What can hang from each mark:
sase: podi
vulebu: roniv
roniv: digut diziz podi rotos vulebu
podi: gavizas roniv sase
gavizas: diziz podi
rotos: gavizas roniv
diziz: gavizas roniv
digut: roniv

In the rows, zero is written as 128.
Known rows, with every way that one mark hangs from another:
sase{podi{gavizas{diziz} roniv{digut vulebu}}}: [153  85 118 170 200  90 133 163 135 157 122 150 132  86 158  89  94 109
 120 156  94 176]
rotos{gavizas roniv{digut}}: [120 119 144  99 137 104 139 168 116 168 101 143 117  97 135 113 140 149
 135 161 121 142]
gavizas{podi}: [143 134 144 139 136 115 166 122 129 126 139 152 140 126 157 130 154 128
 142 146 118 136]
roniv{digut diziz}: [111  87 121 128 182 130 140 157 120 146 118 145 122  74 134 111 122 141
 113 148 117 144]
roniv{digut diziz podi vulebu}: [112  71 106 140 204 108 154 196  98 146 130 143  98  76 124  94 151 168
 122 150 104 186]
digut{roniv{diziz rotos vulebu}}: [149  63 128 141 165 133 164 156  98 177 132 122  85  91 120 117 131 141
 101 137 127 153]
roniv{digut diziz{gavizas} rotos vulebu}: [144  51 134 125 197 110 155 200 136 179 143 120  99  49 140 107 116 133
 119 152 127 176]
podi{gavizas{diziz} roniv{rotos vulebu} sase}: [180  64 116 165 179 109 134 139 177 163 130 148 123 122 156 103  70 123
 136 182 102 178]
rotos{roniv{diziz}}: [120 103 126 126 145 129 140 142 128 166 102 143 108 120 132 119 137 142
 116 144 122 131]
gavizas{diziz{roniv{podi rotos}}}: [172 112 167 142 148 110 157 147 139 159 137 134 112 133 139  93 154 153
 122 169 107 155]
sase{podi{roniv{diziz{gavizas} rotos}}}: [154  71 129 161 167  99 164 136 172 194 115 135 118  76 164 111 101  75
  76 141 118 170]
podi{gavizas roniv{digut diziz rotos} sase}: [126  35 104 155 193 134 121 156 175 163  98 173 136  61 147  98  54 118
 105 164 104 188]
vulebu{roniv{diziz{gavizas}}}: [150 121 153 134 137 132 159 127 152 166 131 124 124  85 124 118 138 128
  99 141 139 146]
gavizas{diziz{roniv{rotos}}}: [182 111 178 137 144 123 143 132 141 157 138 128 120 132 147 108 129 136
 121 167 118 131]
digut{roniv{diziz{gavizas} podi rotos vulebu}}: [155  67 134 138 168 108 197 184 120 187 136 115  82  77 122 104 160 149
 105 144 125 181]
sase{podi{roniv{vulebu}}}: [154  95 120 178 172  87 156 131 106 143 118 146 113 126 158 128 119  97
 102 145  89 161]
diziz{gavizas{podi{sase}} roniv{digut vulebu}}: [168  98 179 164 180 114 171 188 128  97 141 152 156  89 183 129 142 157
 174 178 102 186]
gavizas{diziz podi{roniv{rotos} sase}}: [179 108 147 170 161 118 155 113 187 151 130 166 141 133 180 119 100 126
 163 179 120 172]
rotos{gavizas}: [142 124 130 106 123 100 156 126 131 157 130 123 130 110 140 114 141 127
 113 162 118 128]
vulebu{roniv{digut diziz podi{sase} rotos}}: [116  81 124 143 189 140 146 162 134 157 111 162 106  75 117  93 118 156
 116 153 121 200]
gavizas{diziz podi{roniv{digut rotos vulebu} sase}}: [172  78 145 176 202 111 146 164 156 145 136 167 127 104 176 114  96 148
 182 181 114 203]

Rows:
[101  69 104 146 209 118 149 205 107 143 101 159  97  97 134 102 139 183
 151 167 102 195] -> rotos{roniv{digut diziz podi{sase} vulebu}}
[190  89 178 161 159 113 176 168 148 126 152 142 139 111 183 131 138 137
 155 172 112 183] -> diziz{gavizas{podi{sase}} roniv{rotos vulebu}}
[149  71 123 133 138 111 140 131 168 204 115 137 117  82 141 100 103 118
  84 153 122 167] -> podi{roniv{diziz rotos{gavizas}}}
[176 123 179 138 158 106 148 182 126 143 157 136 150  86 164  91 163 175
 168 175 118 175] -> rotos{gavizas{diziz{roniv{digut vulebu}} podi}}
[138  69 116 163 188 113 145 173 151 147 124 165 150  60 171 103 111 157
 152 171 111 212] -> rotos{gavizas{podi{roniv{digut diziz vulebu} sase}}}
[156  72 107 170 169 108 140 134 146 126 115 160 137 124 154 122  84 123
 124 171  85 171] -> podi{gavizas roniv{vulebu} sase}
[150  61 136 161 194 105 153 181 141 159 122 140 119  61 148 119 108 139
 117 156 110 185] -> podi{roniv{digut diziz{gavizas} vulebu}}
[156  81 136 130 140 123 173 163 121 190 147 124 110  69 138 101 156 148
 122 139 141 176] -> digut{roniv{diziz rotos{gavizas{podi}} vulebu}}
[132 108 162 144 162 112 156 172  95 117 113 157 128 108 135 108 158 163
 121 159  89 163] -> diziz{roniv{digut podi}}
[171 119 160 138 135 126 135 131 150 138 134 135 152 123 146  96 127 137
 119 167 103 126] -> podi{gavizas{diziz{roniv}}}
[165 140 152 123 131  97 154 160 139 176 145 131 121 125 156 103 171 163
 176 166 135 158] -> rotos{gavizas{diziz podi} roniv{vulebu}}
[175  95 155 165 148 104 177 127 189 146 126 162 145 112 185 138 105 109
 147 172 118 181] -> diziz{gavizas{podi{roniv{rotos} sase}}}
[130  84 140 148 195 121 161 203 146 142 121 156 131  75 169 119 137 163
 177 165 124 191] -> rotos{roniv{digut diziz{gavizas{podi{sase}}} vulebu}}
[121 109 125 105 127 118 142 146 140 189 107 130 115 100 133 102 144 145
 110 153 130 138] -> rotos{gavizas roniv{diziz}}
[142  83 131 109 128 129 163 138 130 199 122 116 107  73 123 100 133 134
  89 145 138 142] -> digut{roniv{diziz rotos{gavizas}}}
[136  95 107 150 180  97 171 154 110 116 131 143 111 137 142 120 145 155
 143 174  90 171] -> roniv{podi{sase} vulebu}
[142 105 132 145 162 125 177 136 181 133 138 144 158  88 178 122 136 129
 148 166 126 160] -> roniv{diziz{gavizas{podi{sase}}}}
[134  88 113 122 145 104 156 151 144 165 127 146 110 110 125  92 130 121
 100 149 104 161] -> roniv{podi{gavizas} rotos}
